What can hang from each mark:
K_367: K_556
K_823: K_930 K_963
K_121: K_237 K_348 K_930
K_237: K_121
K_348: K_121 K_367 K_532
K_930: K_121 K_823
K_532: K_348
K_556: K_367

Every row comes from one small tree of marks. The marks that hang from a mark follow it in brackets, in the order of their numbers. Every link used is in the known rows. Which tree was each row made from?
In the rows, zero is written as 128.
Known rows:
K_348{K_121 K_367}: [209 124 165 188 155  88  92 147 131 113 147 108 149 127 128 129 143 136
 183]
K_532{K_348{K_121{K_930}}}: [161 126 135 170 135  88 145 133 101  93 159 101 121 104 144 116 144 134
 139]
K_121{K_237 K_348{K_367 K_532} K_930{K_823{K_963}}}: [ 42 108  84  67 122 135  70  87 146 130  98 135  97 176  80 144 132 131
 113]
K_121{K_237 K_348{K_367} K_930{K_823{K_963}}}: [ 27 136 106  93 151 149  76  90 135 141  64 125 136 153  91 157 137 128
 131]
K_823{K_930{K_121{K_237}} K_963}: [110 102 134 131 134 147 121 128  89 119  99 112 139 146 179 131 137 149
 131]
K_348{K_121{K_930{K_823}} K_367{K_556} K_532}: [192 115 130 133  98 142 164 126 164 101 158 133  51 147  98 101 105  80
  94]
K_532{K_348}: [152 143 147 161 175  86 133 169  90 137 175 124 152  80 192 137 121 154
 164]
K_348{K_121{K_237 K_930} K_532}: [166  84 103 140  91  78  94 119 110  75 122 123 121 147  99  98 159 134
 123]
K_348{K_121 K_367 K_532}: [226  98 144 160 127  75  86 144 141 100 183 118 109 148 120 117 135 140
 164]
K_237{K_121{K_348{K_367 K_532} K_930{K_823}}}: [126 136  76  89  98 144 167  93 167 147 155 116 113 130  88 111 124 124
  80]
K_532{K_348{K_121{K_237 K_930} K_367{K_556}}}: [125 102 115 175 106  92 115 116 131 122 134 112  93 144  64 143 124 116
 101]
K_556{K_367}: [181 152 124 165 194  66  84 135 108 134 125 116 197  84 186 130 118 158
 191]
K_930{K_121 K_823{K_963}}: [140 155 204 114 142 196 184 163 111 137 124 156 133 110 217 123 106 119
 162]
K_237{K_121{K_348{K_367{K_556} K_532} K_930{K_823}}}: [122 139  79  90  92 168 200 103 188 166 153 136  91 124  98 115  97  95
  38]
K_121{K_237 K_348 K_930}: [ 63 146  98 134 146  92  86 124 102 117  78 110 190  95 109 136 161 140
 115]
K_348{K_121{K_237 K_930{K_823}} K_367{K_556} K_532}: [157  96 107 125  73 132 137 114 152 102 127 144  62 170  55 111 117  87
  89]
K_367{K_556}: [172 151 160 170 178 120 150 175 122 149 138 146 158  69 210 129 104 114
 130]
K_532{K_348{K_367}}: [157 133 143 167 178  75  96 150 110 145 181 103 134 106 145 155 117 158
 170]
K_237{K_121}: [194 136 133 158 152 118 168 142 120 164 143 131 195  83 203 114 128 149
 147]

Which tree is each row?
[ 69 123 143  72  87 169 111 131 140 138 125 159  99 174  91 143 120 132
 123]
K_930{K_121{K_237 K_348{K_367 K_532}} K_823{K_963}}
[203  92 120 154 122  78  87 109 141  81 160  90  96 147  94 109 141 132
 135]
K_348{K_121{K_930} K_367 K_532}
[ 80 121 123 104 154 153 114 108 101 128  63 144 143 134 164 131 131 127
 149]
K_121{K_237 K_930{K_823{K_963}}}
[117 127 148 124 137 155 172 121 115 112 138 135  84 136 171 120 124 118
 148]
K_532{K_348{K_121{K_930{K_823{K_963}}}}}
[ 92 119  83  66 116 168 151  75 177 162 136 128  99 160 125 125 113 130
  88]
K_237{K_121{K_348{K_367 K_532} K_930{K_823{K_963}}}}
[ 56 165 103 109 131 136 128 127 103 117  74 132 166 102 104 126 153 119
 113]
K_121{K_237 K_348 K_930{K_823}}
[ 23 139 110  97 143 175 109 102 157 161  65 145 113 143 101 160 113  99
  89]
K_121{K_237 K_348{K_367{K_556}} K_930{K_823{K_963}}}
[116 154  94 135 135 125 168 110 135 150 116 105 190  79 152 115 145 138
  93]
K_237{K_121{K_348 K_930}}
[141 127 130 140 104 132 142 127 101  88  84 136 139 129 103 102 158 110
 143]
K_348{K_121{K_237 K_930{K_823}}}
[122 119 144 131 140 146 136 102 133 120 143 114  68 162 127 139 118 121
 155]
K_532{K_348{K_121{K_930{K_823{K_963}}} K_367}}
[175 105 145 180 129  80  61 136 118 112 115 120 158 150  87 137 157 145
 180]
K_348{K_121{K_237} K_367}
[106 135 181 108 120 186 156 152  98 138  90 166 143 134 174 131 119 126
 159]
K_930{K_121{K_237} K_823{K_963}}
[152 127 100 124 112 124 159 132 185 185 179 141 126 116 129 130 100 124
  67]
K_237{K_121{K_348{K_367{K_556} K_532}}}
[ 87  96 124 124 113 135 105  89 122 120 112 127  81 186  83 147 132 131
 150]
K_532{K_348{K_121{K_237 K_930{K_823{K_963}}} K_367}}
[112 142 116 126 138 130 132 128  90 113  79 130 156 107 127 117 139 122
 140]
K_121{K_237 K_930{K_823}}
[143 122 154 137 159 156 150 139 102 117 132  99 129 122 222 127 123 141
 137]
K_823{K_930{K_121} K_963}
[137 153 118 152 139 138 165 136 175 196 144 132 165  96 139 144 109 120
  88]
K_237{K_121{K_348{K_367{K_556}}}}
[141 152 173 128 102 162 172 171  87 120 107 154 160 105 137 117 130 122
 150]
K_930{K_121{K_237} K_823}
[102 139 136  92  71 145 127 151 130 121 143 144 113 145  56 130 130 128
 112]
K_930{K_121{K_237 K_348{K_367 K_532}} K_823}
[140 133 118 127 153  79  72 146 144 130 172 116 137 121 118 140 131 149
 135]
K_121{K_348{K_367 K_532}}
[ 65 133 146  65  83 178 148 151 122 129 119 176 116 149 138 126 125 128
 116]
K_930{K_121{K_237 K_348{K_532}} K_823{K_963}}
[146 141 151 125 111 112 116 154 141 119 180 111 125 116 104 131 125 140
 116]
K_930{K_121{K_348{K_367 K_532}}}
